(in the rows, 128 means zero)
Known rows, with every step that occurs
B, J: [136 133 104 122 118 156 122 103 140 120 104 165 151 123 152 169  93 108
 121 111 168  68 136 115 153 161 142 116 161 102]
A, B, D, F: [156 141 120 156 125 194 127 111 136 132  71 114 133 106 161 118 159 142
 149 167 181  87 129  98 156 178 143 112 128 135]
T, F, D, Q, A: [155  96  86 115 126 172 138  95 149 126 169 136 152 121 124 157 161 161
 141 128 132  93 174 149 169 158 120 133 100 114]
H, F, D, Q, A, B: [129 128  57 162 128 186 147 113 149 121 161  85 131 117 148 109 252 156
 160 138 112 121 142  99 165 165 143 144 125 130]
J, F: [153 137  84 119 128 139 125  98 149 109 106 189 140  98 158 148  50 124
 130 132 157 102 136 152 147 177 153 104 150 111]
D, Q, A, F: [120 160  85 148 139 152 128 105 153 139 134 164 126 122 106 111 150 145
 127 109 120 102 138 148 147 134 185  95 158 122]
N, F: [161 137  80 119 129 139 137 113 143  97  88 151 155 115 135 133  99 105
 130 128 152 107 133 107 158 164 150 125 129 107]
F, A, B, J: [125 114 111 134 129 176 128 136 138 120 111 116 131 100 116 181 157 107
 126 136 158  70 147  90 163 182 147 138 154 109]
H, F: [144 136  75 129 110 133 137 114 142 123 133 159 147 123 165 123 152 132
 154 134 156 116 131 131 182 169 141 114 129 110]
Q, A: [146 127  85 125 136 126 136  89 145 123 112 171 122 121  96 159  74 125
 130  97 146  77 143 138 138 161 153 123 123 110]
B, F, Q: [160 160 150 120 117 160 125 155 142 135 111 131 140 122 137 158 120 113
 116 135 154 102 152 114 160 157 133 124  95 104]
T, F, M: [147 117 106 110 117 152 135 124 141 132 154 137 143 107 180 165 122 136
 137 132 173 117 177 135 191 192 140 114 106  98]
A, N, F, H: [136 137  65 118 128 120 128 148 142  84 120 127 127 100 146 111 150  90
 112 127 129 195 136 112 158 192 107 135 118 121]
B, J, F: [141 137  98 110 129 162 115 110 146 107 108 190 152 100 153 166  56 115
 117 108 166  72 127 130 137 175 144 107 170 106]
F, A: [152 112 113 115 119 137 134 115 140 122 116 142 116 124 118 167 118 114
 128 160 142  86 156 147 170 181 136 128 123 104]
A, N: [128 151  71 151 124 129 122 111 139 125 116 165 128 103 157 122 115 102
 124 132 160 131 141 138 169 157 137 105 135 115]
J, B, D, Q: [160 137 122 125 133 196 131 117 137 116  92 163 163 123 175 128 118 109
 125 194 172 120 133  84 139 138 162 117 143 120]
Z, F: [158 147  99 121 115 153 123 118 148 132 112 154 128 107 159 162  95 138
 123 141 169  84 126 139 164 173 135 107 114 107]
T, F, D, Q: [156 105  94 119 108 181 138 102 145 127 160 128 164 124 184 150 186 153
 144 165 147 116 174 148 191 160 121 125 115 110]
J, B, F, L: [157 129  90 101 130 176 112 196 146 102  94 162 168  97 169 149  80 115
 122 116 154 139 149  71 139 191 158 137 119 114]
J, B, D, F, Q: [155 142 163 114 127 189 122 150 135 122  91 133 134 123 158 116 135 119
 128 194 160 137 128  87 147 189 129 121  99 129]
J, F, Q: [144 157 120 118 124 138 128 115 148 115 126 166 129 119 149 146  83 110
 121 147 135 130 146 145 157 175 145 120 130 108]
A, N, F: [139 154  61 138 133 142 123 129 140  97 103 154 147  89 138 102 119  91
 121 126 154 142 127 108 164 157 132 117 123 115]
D, Q, A, B: [141 151  77 169 144 158 140  88 146 132 127 126 138 121 117 141 128 132
 139 115 133 101 144 101 150 133 195 130 147 123]
N, F, T: [147 160  78 100 125 123 131 119 145  80 122 129 148 133 150 142 117 107
 125 105 134 113 147  89 155 215 143 136 127 106]
J, B: [145 119  84 117 134 143 133 126 142 108  96 187 151  97 160 147  83 100
 130 139 163 128 137  99 148 180 167 121 149 113]
Q, A, F: [107 139  77 131 141 133 131 117 152 128 110 182 113  99  92 128 131 138
 128  87 136  88 137 151 138 170 164 100 149 120]
J, Q, A: [149 113 112 110 128 127 130 110 142 124 132 201 125 110 106 151  38 110
 119 107 135  71 129 129 125 166 156 122 116 134]
A, Q: [107 150  77 151 119 144 127 106 134 136 114 154 125 120 158 131 142 104
 119 116 139 116 143 135 170 151 186 110 132 131]

Rows
[122 136 121 140 117 157 114 135 131 148 133 108 102 126 129 120 166 136
 128 147 113 108 141 159 183 189 170 102 104 142] | D, F, A, Q
[132 152 118 145 134 173 144 137 141 124 133 115 123 115  96 121 215 127
 148 147 153 115 133  75 156 160 128 147  92 128] | H, F, Q, A, B, D
[128 160  98  88 123 145 107 117 149  91 137 166 146 119 165 174  73 119
 112  88 144  81 143 111 133 226 138 116 168 105] | B, J, F, T
[145 146  70 127 145 131 129 132 146  93 151 115 128 123 102 103 138 112
 107 113 100 187 135 111 142 159 130 136 112 127] | D, Q, A, N, F, H
[151 149 109 114 143 131 139 126 146 101 121 134 128 130  69 139 108 103
 118 110 121 115 138 103 141 162 141 147  93 108] | N, F, Q, A
[134 163  74 112 106 118 130 117 145 106 165 136 139 142 179 132 175 137
 148 111 134 125 147 110 180 223 136 121 127 109] | H, F, T
[157 149 164 121 130 171 125 114 139 140 108 121 110 148  95 128 112 143
 129 149 142  85 135 131 135 173 116 121  76 128] | B, D, F, Q, A
[157 133 116 118 151 188 132 112 141 116 103 168 150 118 114 136  88 117
 124 158 161  96 131  84 115 137 162 123 125 125] | J, B, D, Q, A
[138 120 132 105 108 159 117 122 135 122 125 188 151 115 161 161  64  93
 109 121 156  63 121 107 139 164 149 116 149 126] | B, J, Q
[164 117 130 119 116 150 124 119 139 133 117 119 115 129 129 142 121 146
 138 162 136  88 144 161 175 201 135 108 109 118] | D, F, A
[140 122  74 132 120 172 141 102 148 122 169 112 129 141 147 111 200 157
 151 140 108 107 143 136 161 158 121 130 112 121] | H, F, D, Q, A
[152 159 139 137 111 143 125 114 140 139 122 113 123 148 158 126 124 134
 132 153 131 127 141 145 177 182 143 113 108 118] | D, F, Q
[142 145 119 127 132 122 136 108 145 130 132 147 111 140  88 157 100 115
 122 112 129 106 152 134 149 160 144 136 106 109] | F, Q, A
[148 137 122 119 126 167 111 176 138 133 114 136 126  82 111 142 130 110
 115 146 159  96 149 133 163 170 108 113  91 111] | B, F, A, N
[158 122  78 117 138 178 141 102 148  98 125 103 136 130 116 123 156 127
 127 133 108 100 143 112 136 155 129 144 112 118] | N, F, D, Q, A
[112 164  87 145 129 124 126 140 144 129 177 144 113 114 100  99 174 121
 134 113 123 158 132 127 171 159 117 124  88 120] | H, F, Q, A, N
[149 124 119 105 131 124 136 119 147 130 166 167 144 118  76 174 110 139
 132 102 148 110 169 137 174 166 132 134  80 106] | T, F, Q, A
[149 156 110 167 127 199 139  96 136 132  92 115 151 126 170 129 172 120
 139 184 172 100 141  86 159 125 169 126 148 125] | A, B, D, Q
[123 124 126 107 136 186 112 203 134 128 115 142 134  72 114 145 149  99
 110 139 140 115 141  92 151 183 174 123  98 133] | J, B, F, A, Q
[161 124 123 103 116 158 123 139 147 134 125 132 109 110 124 179 117 137
 121 168 151  76 139 154 170 188 117 118  96 105] | Z, F, A
[ 89 127 135 104 131 177 113 164 144 134 151 160 101  93 131 133 118 111
 100  84 127  71 125 113 116 200 159 102 147 133] | B, J, Q, A, F, M
[131 153  96 141 152 143 133 120 153 113 129 148 114  90  93 148  96 121
 129 111 128 123 144 112 136 180 164 139 128 121] | J, F, Q, A, B
[151 138  94 138 147 167 130 148 147 128  94 141 140  74  87 161 108 134
 134  83 164  65 141  85 132 163 159 131 114 121] | Q, A, B, F
[146 165  66 147 151 150 123 111 144 109 134 140 149 111  94  95 107 112
 121 112 124 132 128 110 145 122 152 116 116 123] | D, Q, A, N, F
[ 98 111  69 122 133 159 134 124 153 118 112 151  98  95 114 123 193 142
 129 109 119  92 147 154 133 196 123 118 139 124] | Q, A, F, D
[142 130  79 139 102 180 141 106 143 121 159 106 142 146 206 106 230 145
 150 174 121 131 143 134 186 160 125 124 129 117] | H, F, D, Q
[126 138 100 125 137 125 122 134 145 133 178 168 136  93  79 145 132 125
 127 103 149 144 164 138 180 159 116 127  74 113] | T, F, Q, A, N
